Each row was made from one small tree. The marks that hang from a mark follow it in brackets, in alphabetical order. Every link used is in the known rows. Write each row's tree.
Known rows
fared(garugi zomo(durim(bimis siza tulu(devis)))): [ 0.02 -0.04  0.05  0.05 -0.05 -0.16  0.00 -0.02 -0.01  0.48 -0.05  0.14
  0.06  0.25 -0.03 -0.11  0.03  0.14 -0.09 -0.02  0.11 -0.03 -0.03 -0.01
 -0.08  0.30 -0.04  0.25]
nogi(siza): [ 0.02  0.00  0.01 -0.02  0.01 -0.07  0.04 -0.03  0.02  0.06 -0.01 -0.05
  0.01  0.05  0.06  0.03  0.01 -0.05  0.16  0.00  0.01 -0.03 -0.03  0.04
 -0.04  0.08 -0.06 -0.15]
bimis(siza(durim(tulu zomo(devis)) nogi)): [ 0.07  0.02  0.19 -0.09  0.06  0.00  0.07  0.14  0.04  0.14  0.05 -0.06
  0.08  0.03 -0.02  0.07 -0.04 -0.01  0.17 -0.16 -0.03  0.01 -0.10  0.02
 -0.06  0.05 -0.05 -0.08]
tulu(devis(zomo(durim))): [ 0.02  0.06 -0.03 -0.02  0.07 -0.06  0.00  0.04  0.05  0.02 -0.06  0.13
  0.08  0.02 -0.01 -0.05  0.00  0.15  0.08 -0.02 -0.07  0.20  0.02 -0.05
 -0.05 -0.13 -0.14  0.20]
nogi(siza(durim)): [ 0.05  0.09  0.08 -0.01  0.09 -0.05  0.06 -0.02  0.04 -0.04 -0.13 -0.03
  0.01  0.04  0.00  0.05 -0.02 -0.07  0.21 -0.11 -0.01 -0.03 -0.09  0.04
 -0.07  0.05 -0.10 -0.08]
nogi(siza(durim(bimis tulu))): [ 0.00  0.11  0.03  0.00  0.00 -0.08  0.08  0.02  0.05  0.26 -0.09 -0.01
 -0.09  0.12  0.13 -0.09 -0.05 -0.06  0.15 -0.13 -0.07 -0.10 -0.14  0.04
 -0.03  0.10 -0.12 -0.06]
bimis(durim(tulu) siza(nogi)): [-0.06 -0.01  0.00 -0.11  0.02  0.02  0.01  0.07  0.04  0.03  0.10 -0.09
 -0.03  0.08  0.26 -0.05 -0.01 -0.14  0.06 -0.17 -0.03 -0.20 -0.01  0.08
 -0.06  0.02 -0.03 -0.09]
tulu(devis durim): [ 0.07 -0.04  0.04 -0.01  0.04 -0.07 -0.16  0.00  0.00  0.07 -0.17  0.06
  0.07 -0.03 -0.02 -0.09  0.02 -0.01  0.05 -0.01  0.15  0.03  0.01 -0.09
 -0.05 -0.06 -0.04  0.24]
siza(durim(tulu zomo) nogi): [-0.12  0.07  0.10 -0.07  0.09  0.04  0.15  0.07  0.04  0.14  0.00  0.06
 -0.03  0.02 -0.02  0.13 -0.04 -0.04  0.08 -0.15  0.01  0.07 -0.04 -0.04
 -0.02  0.01 -0.10  0.09]
durim(bimis tulu(devis)): [-0.02 -0.01 -0.04  0.00 -0.01 -0.10  0.02  0.04  0.01  0.36 -0.02  0.06
  0.03  0.10  0.12 -0.23  0.01 -0.02 -0.02 -0.04  0.03 -0.07 -0.06 -0.10
 -0.02  0.01 -0.03  0.13]
fared(zomo): [-0.01 -0.06  0.02  0.01 -0.02 -0.03  0.00  0.02 -0.02  0.02  0.01  0.00
  0.01  0.06 -0.12  0.09  0.04  0.04 -0.07  0.02  0.03  0.06  0.01 -0.02
 -0.06  0.16  0.02  0.01]
siza(nogi): [ 0.02  0.02 -0.01 -0.11  0.07 -0.01  0.05  0.03  0.02 -0.11  0.12  0.00
  0.04 -0.01 -0.03  0.03 -0.06 -0.03  0.02 -0.16 -0.04  0.06  0.00  0.01
  0.04 -0.04  0.00  0.00]
durim(tulu): [-0.08 -0.01  0.01 -0.02 -0.05  0.02  0.04  0.03  0.01  0.16  0.00 -0.01
 -0.07  0.03  0.04 -0.02  0.03  0.01  0.00  0.01  0.00 -0.08 -0.02 -0.01
  0.01  0.03 -0.03  0.01]
patenem(budor): [ 0.02 -0.03 -0.02  0.01  0.18 -0.02  0.02  0.03  0.04 -0.04 -0.01 -0.11
  0.01  0.02 -0.03 -0.07  0.00 -0.03 -0.02  0.06  0.03 -0.02  0.00  0.04
 -0.10  0.11  0.00  0.02]
tulu(durim): [ 0.04 -0.02  0.05  0.01 -0.02  0.02 -0.16  0.00 -0.02  0.02 -0.11  0.01
 -0.05 -0.04 -0.01 -0.02 -0.01  0.01  0.03 -0.01  0.06  0.03  0.00 -0.01
  0.01 -0.02 -0.03  0.13]
patenem(budor fared(garugi zomo(devis durim(bimis)))): [ 0.17  0.00  0.01  0.02  0.23 -0.11 -0.11  0.06  0.06 -0.01  0.24 -0.01
  0.10  0.19 -0.28 -0.14  0.04  0.20  0.05  0.04  0.00  0.07 -0.10  0.10
 -0.36  0.34  0.04  0.12]
budor(zomo): [-0.05  0.02 -0.03 -0.05  0.00 -0.05 -0.01  0.06  0.03 -0.03 -0.02  0.01
  0.07  0.02  0.03  0.04 -0.02  0.01 -0.08  0.09  0.00  0.05 -0.11 -0.01
 -0.07 -0.04 -0.01 -0.07]
patenem(budor fared(zomo(devis durim(siza tulu)))): [-0.01 -0.11  0.02  0.06  0.18 -0.06 -0.02  0.04  0.08  0.22  0.02 -0.12
  0.17  0.16 -0.24 -0.08  0.10  0.18  0.10  0.12  0.07 -0.02  0.00  0.00
 -0.29  0.31 -0.04  0.04]
siza(durim(bimis tulu)): [-0.04  0.11  0.02  0.02 -0.01  0.00  0.04  0.05  0.02  0.20 -0.08  0.03
 -0.09  0.06  0.08 -0.13 -0.06 -0.01 -0.01 -0.11 -0.07 -0.06 -0.12 -0.01
  0.01  0.02 -0.05  0.09]
zomo(durim(tulu)): [-0.06  0.05  0.03 -0.01 -0.05  0.04  0.04  0.04  0.03  0.16 -0.03  0.02
 -0.05  0.00 -0.09 -0.04  0.03  0.10  0.09 -0.03 -0.04 -0.04  0.02 -0.04
  0.05  0.00 -0.06  0.15]
zomo(devis durim(siza)): [ 0.12  0.01  0.05  0.05 -0.08 -0.06 -0.02 -0.02  0.02  0.16 -0.07 -0.01
  0.15  0.04 -0.16 -0.07  0.04  0.13  0.15 -0.04 -0.03  0.04  0.03 -0.02
  0.05 -0.01 -0.07  0.05]
garugi(fared(zomo(durim(bimis siza(nogi))))): [-0.06  0.04  0.05  0.13 -0.08 -0.05 -0.04  0.01  0.01  0.17 -0.04  0.07
  0.07  0.16 -0.04 -0.07 -0.06  0.11 -0.09 -0.22  0.09  0.18  0.02  0.04
  0.17  0.14  0.01  0.11]
fared(zomo(devis durim(bimis siza))): [ 0.12 -0.01  0.03  0.09 -0.12 -0.14 -0.04  0.02  0.00  0.33 -0.02  0.03
  0.13  0.14 -0.19 -0.13  0.02  0.16  0.02 -0.05 -0.03  0.12 -0.01 -0.03
  0.00  0.17 -0.04  0.06]
bimis(durim siza(nogi)): [ 0.03  0.02 -0.01 -0.09  0.07  0.00 -0.02  0.03  0.03 -0.14  0.09 -0.09
  0.04  0.04  0.22 -0.01 -0.03 -0.15  0.05 -0.18 -0.04 -0.10  0.00  0.10
 -0.06 -0.04  0.01 -0.08]
bimis(durim(zomo)): [-0.13 -0.02  0.00  0.05  0.01  0.01  0.02 -0.04  0.02  0.18 -0.04  0.03
 -0.02  0.10  0.14  0.06  0.07 -0.13  0.07  0.09  0.09  0.00  0.03  0.00
 -0.09 -0.02 -0.06  0.04]
siza(durim nogi): [ 0.03  0.13  0.05 -0.09  0.15  0.02  0.07  0.04  0.03 -0.21  0.01  0.02
  0.04 -0.02 -0.08  0.05 -0.09 -0.05  0.05 -0.27 -0.06  0.07 -0.04  0.02
  0.00 -0.06 -0.04  0.08]
tulu(devis(zomo) durim): [ 0.03 -0.03 -0.01 -0.01  0.07 -0.06 -0.16  0.05 -0.01  0.05 -0.15  0.11
  0.02 -0.02  0.09 -0.07  0.01  0.07  0.02  0.03  0.04  0.16 -0.01 -0.02
 -0.07 -0.11 -0.10  0.20]
durim(bimis siza tulu zomo): [-0.17 -0.07  0.03  0.12 -0.13 -0.05  0.06 -0.05 -0.01  0.64 -0.05  0.05
 -0.07  0.18  0.26 -0.05  0.02  0.04 -0.09  0.13  0.07  0.00 -0.04 -0.06
  0.05  0.15 -0.06 -0.03]

Which tree is each row?
[-0.02  0.04  0.13  0.04  0.07 -0.04  0.10 -0.03  0.04  0.15 -0.14  0.00
  0.00  0.08  0.03  0.17  0.00 -0.06  0.22  0.00  0.06  0.07 -0.06  0.00
 -0.10  0.08 -0.13 -0.08]  nogi(siza(durim(zomo)))
[-0.06  0.05  0.01  0.08 -0.13 -0.03  0.03 -0.02  0.01  0.43 -0.07  0.05
 -0.04  0.11  0.12 -0.16 -0.03  0.11 -0.01 -0.01 -0.03 -0.02  0.00 -0.04
  0.11  0.07 -0.08  0.11]  zomo(durim(bimis siza tulu))
[-0.01  0.04 -0.01 -0.04  0.02 -0.13  0.07  0.02  0.06  0.40 -0.01  0.07
  0.12  0.13  0.08 -0.21 -0.05  0.08  0.03 -0.21  0.02  0.02  0.00 -0.12
  0.07 -0.02 -0.09  0.24]  zomo(durim(bimis siza(nogi) tulu(devis)))
[ 0.00 -0.05  0.06 -0.10  0.00 -0.01  0.00  0.10  0.05  0.24  0.14 -0.08
  0.08  0.11  0.15 -0.01  0.06 -0.12  0.20 -0.08  0.00 -0.10 -0.03  0.05
 -0.10  0.03 -0.04 -0.12]  bimis(durim(tulu zomo(devis)) siza(nogi))
[ 0.05 -0.01  0.03 -0.10  0.05 -0.12  0.02  0.09  0.03  0.23  0.10 -0.02
  0.06  0.08  0.24 -0.21 -0.06  0.01 -0.01 -0.18 -0.02 -0.07 -0.07 -0.04
 -0.01  0.04  0.01  0.02]  durim(bimis(siza(nogi)) tulu(devis))
[-0.13 -0.10  0.04 -0.04  0.04 -0.09  0.12  0.01  0.03  0.46 -0.04  0.05
  0.12  0.13  0.13  0.03  0.03 -0.03  0.02 -0.03  0.16  0.04  0.03 -0.11
 -0.02  0.05 -0.09  0.08]  durim(siza(nogi) tulu(devis) zomo)
[ 0.08 -0.07  0.10  0.04 -0.10 -0.08 -0.01  0.03 -0.02  0.30  0.02  0.03
  0.08  0.16 -0.25  0.02  0.08  0.17  0.06 -0.02  0.03 -0.05 -0.02  0.07
 -0.08  0.31 -0.04  0.09]  fared(garugi zomo(devis durim(siza tulu)))
[ 0.20  0.00  0.05 -0.03 -0.04 -0.15 -0.02  0.03  0.00  0.16  0.19  0.08
  0.14  0.17 -0.22 -0.04 -0.04  0.16  0.00 -0.23 -0.04  0.13 -0.04  0.07
 -0.03  0.25  0.01  0.09]  fared(garugi zomo(devis durim(bimis siza(nogi))))
[ 0.16 -0.04  0.15  0.05 -0.10 -0.08 -0.22  0.05 -0.04  0.33 -0.02 -0.01
  0.01  0.04  0.12 -0.13  0.00  0.07  0.08  0.07  0.06  0.08 -0.10 -0.02
 -0.03  0.08  0.01 -0.04]  tulu(durim(bimis(siza) zomo(devis)))
[-0.06  0.00 -0.07 -0.01  0.00 -0.10  0.02  0.07  0.01  0.33 -0.01  0.12
 -0.03  0.10  0.23 -0.21  0.00  0.06 -0.06  0.01 -0.10  0.07 -0.07 -0.04
 -0.05 -0.03 -0.11  0.09]  durim(bimis tulu(devis(zomo)))
[ 0.00 -0.03 -0.01 -0.03  0.00 -0.11 -0.03  0.10  0.01  0.30  0.01  0.05
 -0.04  0.10  0.38 -0.22 -0.02  0.09 -0.06  0.04 -0.09  0.00 -0.09  0.01
 -0.08  0.04 -0.07 -0.03]  durim(bimis(siza) tulu(devis(zomo)))
[ 0.03  0.09  0.08 -0.05  0.02 -0.05  0.09  0.12  0.04  0.30  0.08  0.04
  0.04  0.08 -0.05 -0.07 -0.07 -0.02  0.13 -0.21 -0.08  0.09 -0.14 -0.04
 -0.01  0.00 -0.08  0.05]  siza(durim(bimis tulu zomo(devis)) nogi)
[ 0.18 -0.01  0.07  0.07 -0.10 -0.15 -0.06 -0.01 -0.02  0.26  0.07  0.07
  0.10  0.19 -0.19 -0.08  0.01  0.18 -0.03 -0.05  0.00  0.08 -0.05  0.06
 -0.06  0.28  0.00  0.08]  fared(garugi zomo(devis durim(bimis siza)))
[ 0.15 -0.06  0.10  0.03 -0.05 -0.10 -0.05  0.00 -0.02  0.12  0.02  0.05
  0.14  0.15 -0.29  0.05  0.06  0.16  0.05 -0.03  0.04  0.04  0.00  0.08
 -0.09  0.27 -0.01  0.08]  fared(garugi zomo(devis durim(siza)))
[-0.07  0.07  0.01 -0.03  0.13 -0.03  0.07  0.08  0.04  0.08 -0.16  0.11
  0.02  0.02  0.09 -0.06  0.00  0.01  0.03 -0.05 -0.08  0.05 -0.09 -0.02
 -0.12 -0.08 -0.16  0.15]  siza(durim(tulu(devis(zomo))))
[ 0.00  0.13 -0.06  0.04 -0.04 -0.02 -0.02  0.05  0.03  0.08  0.05  0.12
 -0.06  0.04  0.10 -0.11 -0.07  0.19  0.01 -0.03 -0.18  0.22 -0.03  0.02
  0.05 -0.06 -0.11  0.09]  devis(zomo(durim(bimis)))
[ 0.06  0.01  0.07  0.00  0.00 -0.02 -0.02  0.01 -0.02 -0.06  0.07  0.10
  0.00  0.10 -0.25  0.13  0.02  0.14 -0.02 -0.04  0.04  0.07  0.00  0.07
 -0.09  0.22  0.01  0.16]  fared(garugi zomo(durim))
[-0.06  0.05 -0.05 -0.04  0.28 -0.03 -0.03  0.05  0.13 -0.17  0.06 -0.05
  0.15  0.04 -0.08 -0.05  0.00  0.13  0.01  0.17  0.02  0.09 -0.09 -0.03
 -0.31  0.02 -0.04  0.05]  patenem(budor(zomo(durim)) fared)
[ 0.17  0.08  0.07 -0.12 -0.05 -0.06  0.00  0.15  0.05  0.17  0.19 -0.05
  0.05  0.03 -0.01 -0.21 -0.07  0.15  0.16 -0.24 -0.16 -0.02 -0.08  0.01
  0.06  0.03 -0.02 -0.02]  zomo(devis durim(bimis(siza(nogi)) tulu))
[-0.20 -0.11  0.07  0.09 -0.09 -0.01  0.08 -0.04 -0.02  0.50 -0.11  0.01
 -0.03  0.14  0.16  0.07  0.06  0.02 -0.03  0.16  0.13 -0.01  0.02 -0.04
  0.01  0.14 -0.08 -0.03]  durim(siza tulu zomo)
[ 0.02 -0.01 -0.04 -0.03  0.05 -0.15 -0.12  0.02 -0.01  0.22 -0.08  0.13
  0.06  0.07  0.27 -0.18 -0.09  0.06 -0.06 -0.13 -0.01  0.21 -0.02 -0.03
  0.01 -0.08 -0.14  0.17]  tulu(devis(zomo) durim(bimis siza(nogi)))
[-0.13  0.01 -0.02  0.05 -0.06  0.01  0.06  0.00  0.01  0.24 -0.10  0.06
 -0.06  0.07  0.14 -0.02  0.00  0.19  0.01  0.04 -0.09  0.08  0.02  0.01
  0.05  0.01 -0.17  0.05]  devis(zomo(durim(siza tulu)))
[ 0.04  0.09  0.03 -0.16  0.04 -0.15  0.02  0.15  0.09  0.20  0.07  0.03
  0.14  0.07  0.13 -0.18 -0.09  0.09 -0.01 -0.14 -0.03  0.03 -0.15 -0.09
 -0.06 -0.04 -0.04  0.10]  budor(zomo(durim(bimis(siza(nogi)) tulu(devis))))
[ 0.00  0.01 -0.02 -0.13  0.06 -0.10  0.02  0.12  0.03  0.19  0.12  0.05
  0.01  0.10  0.36 -0.18 -0.08  0.06 -0.05 -0.13 -0.12  0.06 -0.08  0.02
 -0.05  0.01 -0.07 -0.04]  durim(bimis(siza(nogi)) tulu(devis(zomo)))
[ 0.17 -0.02  0.08 -0.05  0.00 -0.11  0.00  0.04  0.01  0.01  0.15  0.04
  0.18  0.14 -0.31  0.07 -0.01  0.14  0.07 -0.20  0.01  0.10  0.00  0.08
 -0.06  0.24 -0.01  0.08]  fared(garugi zomo(devis durim(siza(nogi))))
[-0.05  0.03  0.02  0.03  0.08  0.02 -0.02 -0.02  0.03 -0.09  0.10  0.07
  0.07  0.06 -0.21  0.08  0.04  0.19  0.06  0.04  0.04  0.13  0.02 -0.03
 -0.21  0.14 -0.01  0.11]  patenem(fared(zomo(durim)))
[-0.03 -0.09  0.07  0.12 -0.04 -0.13 -0.13 -0.07 -0.02  0.56 -0.22  0.11
  0.07  0.14  0.20 -0.11  0.01  0.02 -0.05  0.11  0.22  0.13  0.00 -0.13
 -0.02  0.04 -0.06  0.21]  tulu(devis durim(bimis siza zomo))
[-0.09  0.05  0.08  0.06  0.06 -0.06  0.07  0.03  0.03  0.46 -0.14  0.12
  0.03  0.13  0.09 -0.09  0.00 -0.04  0.02 -0.03  0.08  0.03 -0.11 -0.13
 -0.10  0.00 -0.09  0.19]  siza(durim(bimis tulu(devis) zomo))
[ 0.08 -0.03  0.06 -0.07  0.03 -0.04 -0.03  0.08  0.03  0.08  0.13 -0.08
  0.12  0.08  0.11  0.03  0.02 -0.12  0.20 -0.11  0.00 -0.01 -0.03  0.04
 -0.12 -0.01 -0.02 -0.12]  bimis(durim(zomo(devis)) siza(nogi))
[-0.05  0.07 -0.01 -0.02 -0.07 -0.05  0.08  0.01  0.03  0.32  0.05  0.04
  0.00  0.10  0.09 -0.13 -0.07  0.10  0.01 -0.20 -0.06  0.03 -0.01 -0.04
  0.15  0.04 -0.08  0.12]  zomo(durim(bimis siza(nogi) tulu))
[ 0.17 -0.08  0.06 -0.02 -0.02 -0.09 -0.06  0.06 -0.02  0.01  0.14  0.02
  0.07  0.11 -0.27  0.06  0.06  0.07  0.01 -0.02  0.03  0.01 -0.06  0.10
 -0.16  0.25  0.05 -0.03]  fared(garugi zomo(devis))
[ 0.05 -0.04  0.02  0.02 -0.04 -0.12  0.03  0.02  0.00  0.39  0.12  0.02
  0.13  0.14  0.07 -0.07 -0.03  0.02  0.04 -0.08  0.00  0.16 -0.04 -0.04
  0.04  0.06 -0.03 -0.06]  durim(bimis siza(nogi) zomo(devis))
[ 0.01 -0.04  0.02  0.02 -0.01 -0.03 -0.04  0.03  0.02  0.20  0.01 -0.01
  0.10  0.10  0.00  0.00  0.10 -0.12  0.19  0.04  0.04  0.00 -0.01  0.01
 -0.12 -0.04 -0.05 -0.01]  bimis(durim(zomo(devis)))
[-0.07  0.00  0.06 -0.01  0.07  0.01 -0.03  0.00  0.02  0.03  0.19  0.09
 -0.02  0.13 -0.19  0.10  0.08  0.21  0.02  0.05  0.06 -0.03 -0.02  0.05
 -0.26  0.28 -0.01  0.13]  patenem(fared(garugi zomo(durim(tulu))))
[-0.08  0.00  0.06  0.13 -0.07 -0.07 -0.07  0.07  0.02  0.36 -0.12  0.11
  0.05  0.16 -0.07 -0.18  0.04  0.09 -0.03 -0.10  0.15  0.06 -0.03 -0.06
  0.05  0.11 -0.03  0.26]  garugi(fared(zomo(durim(bimis tulu(devis)))))
[ 0.05  0.02  0.03  0.06 -0.14 -0.08  0.00  0.02  0.02  0.46 -0.03  0.01
  0.06  0.10 -0.03 -0.25  0.01  0.14  0.10 -0.05 -0.08 -0.03 -0.05 -0.04
  0.09  0.05 -0.07  0.08]  zomo(devis durim(bimis siza tulu))
[ 0.03 -0.08  0.04  0.05  0.02 -0.09 -0.15 -0.07 -0.02  0.23 -0.26  0.04
  0.11  0.03  0.08 -0.09  0.03 -0.01 -0.01  0.03  0.20  0.01  0.03 -0.08
 -0.01 -0.01 -0.05  0.20]  tulu(devis durim(siza))
[-0.16 -0.08 -0.09  0.04  0.03 -0.07  0.00  0.00  0.03  0.34 -0.17  0.06
  0.05  0.17  0.36 -0.13  0.09 -0.08  0.01  0.05  0.01 -0.07  0.02  0.02
 -0.13 -0.05 -0.17  0.07]  bimis(durim(siza tulu(devis(zomo))))
[ 0.06 -0.01  0.09  0.22 -0.14 -0.09 -0.12  0.02 -0.01  0.29 -0.13  0.03
  0.13  0.17 -0.15 -0.15  0.02  0.14  0.01 -0.07  0.07  0.12 -0.03  0.02
  0.13  0.14  0.00  0.05]  garugi(fared(zomo(devis durim(bimis siza))))
